In the rows, zero is written as 128.
Known rows, with every step that occurs
rutu, niton, tepa: [102 102  87  91 172 122 127 149 127 108  53  92 119 124 126 146 129]
gogegu, tepa: [120 136 107 141 145 110 122 113  59  88  90 119 136 127 158 108 104]
tepa, dizuko, zanoz, niton, fubav: [129 194  98  86  84 155 101 110 133 156 116 116  89 174  75 175 132]
dizuko, tepa: [139 135  78 122 124 109  96 148 112 142  76 108  88 138 147  91 135]
fubav, niton, gogegu, tepa: [137 103 103  47 148 118  96  97  63  56  83  98 171 116 195 117  96]
niton, tepa, dizuko, zanoz: [116 185 132 153  77 146 111 115 151 162  94 100 108 115  65 149 137]
fubav, gogegu, tepa, dizuko, zanoz, niton: [127 208 133 142  88 134 113 133 126 119 152 130 160 141  96 188 140]
gogegu, tepa, dizuko: [115 159 138 166 111 117 121  90  87 107  94 127 139 117 115 114  95]
niton, gogegu, tepa: [128 118 129  78 130 136  87 127  54  86  79  97 133 109 185 109 108]
fubav, niton, dizuko, tepa: [145 113  80 108 146 108 122 112 141 117  88 101 136 137 119 118 130]
fubav, gogegu, tepa, dizuko: [117 164 147 156  99 128 114 130  77  95 120 132 153 131 135 118 119]
rutu, niton: [ 89 113  56 123 187 100 158 150 121 102  54 118 107 147 131 132 113]
gogegu, tepa, dizuko, zanoz, niton, fubav: [134 196 135  79  77 157 101  96 107 120 132 109 135 155  88 180 120]
dizuko, zanoz, niton: [122 176  55 135 141 116 118 133 130 144 105 119  96 158 109 165 131]
rutu, niton, fubav, gogegu, tepa, dizuko, zanoz: [ 94 182 143  76  82 154 154 157 116  82 125 101 153 167  92 181 145]
tepa, dizuko: [111 154 101 173 118 117 122 104 113 143  76 131  96 135 104 106 106]

Rows
[121 199  86 159 109 127 118 109 161 164 109 128 105 147  66 176 123] : tepa, dizuko, zanoz, niton
[129 181 110  98  95 152  82 119 154 163 100 107  99 131  93 175 128] : tepa, dizuko, zanoz, niton, gogegu
[142 148 120 112 122 142  66 105 133 153  92 114 118 119  96 156 120] : zanoz, niton, tepa, dizuko
[126 159 156  83  75 155  97 132  49  88 125 118 141 156 142 114 132] : niton, fubav, gogegu, tepa, dizuko
[131  99  64  55 154 118  98 112  89  89  65 103 128 137 184 114 106] : fubav, niton, gogegu
[127 171 106 125  94 130 122  84 164 127  97 103 145 122  76 166 125] : fubav, niton, tepa, dizuko, zanoz
[126 131  83 134 174 126 108 116 115 143 100 122 107 145 104 148 121] : zanoz, niton, dizuko
[152 132  91 110 146 127  87 136 148 161 102 103 105 138 106 143 143] : zanoz, niton, dizuko, tepa
[119 200 156  99  47 163 119 140  85 100 144 107 139 162 108 146 148] : niton, fubav, gogegu, tepa, dizuko, zanoz
[128 166 133  90  88 134 118  79 128  87 107  98 176 114 118 157 105] : fubav, niton, gogegu, tepa, dizuko, zanoz
[144 122 115  50 147 137  62 122  68  97  96 100 141 118 184 139 110] : zanoz, niton, gogegu, tepa
[135 127 106 136 130 126 106 140 135 153  86 103  97 131 108 107 142] : niton, dizuko, tepa
[144 145 147  77 117 146  63  96  99 117 100 110 147 108 141 149  99] : zanoz, niton, gogegu, tepa, dizuko
[119 184 161 118  71 150 103 108 119 120 104  97 136 105 108 144 119] : niton, gogegu, tepa, dizuko, zanoz
[131 172  67  60 120 149 102 136 100 136 109 108  85 181 117 164 142] : dizuko, zanoz, niton, fubav
[132 159  77  73 127 144  81 145 130 147  96  98  95 142 133 166 136] : dizuko, zanoz, niton, gogegu
[131 199 105  79  72 164  97 150 121 146 139 117 103 187  95 178 156] : tepa, dizuko, zanoz, niton, fubav, gogegu
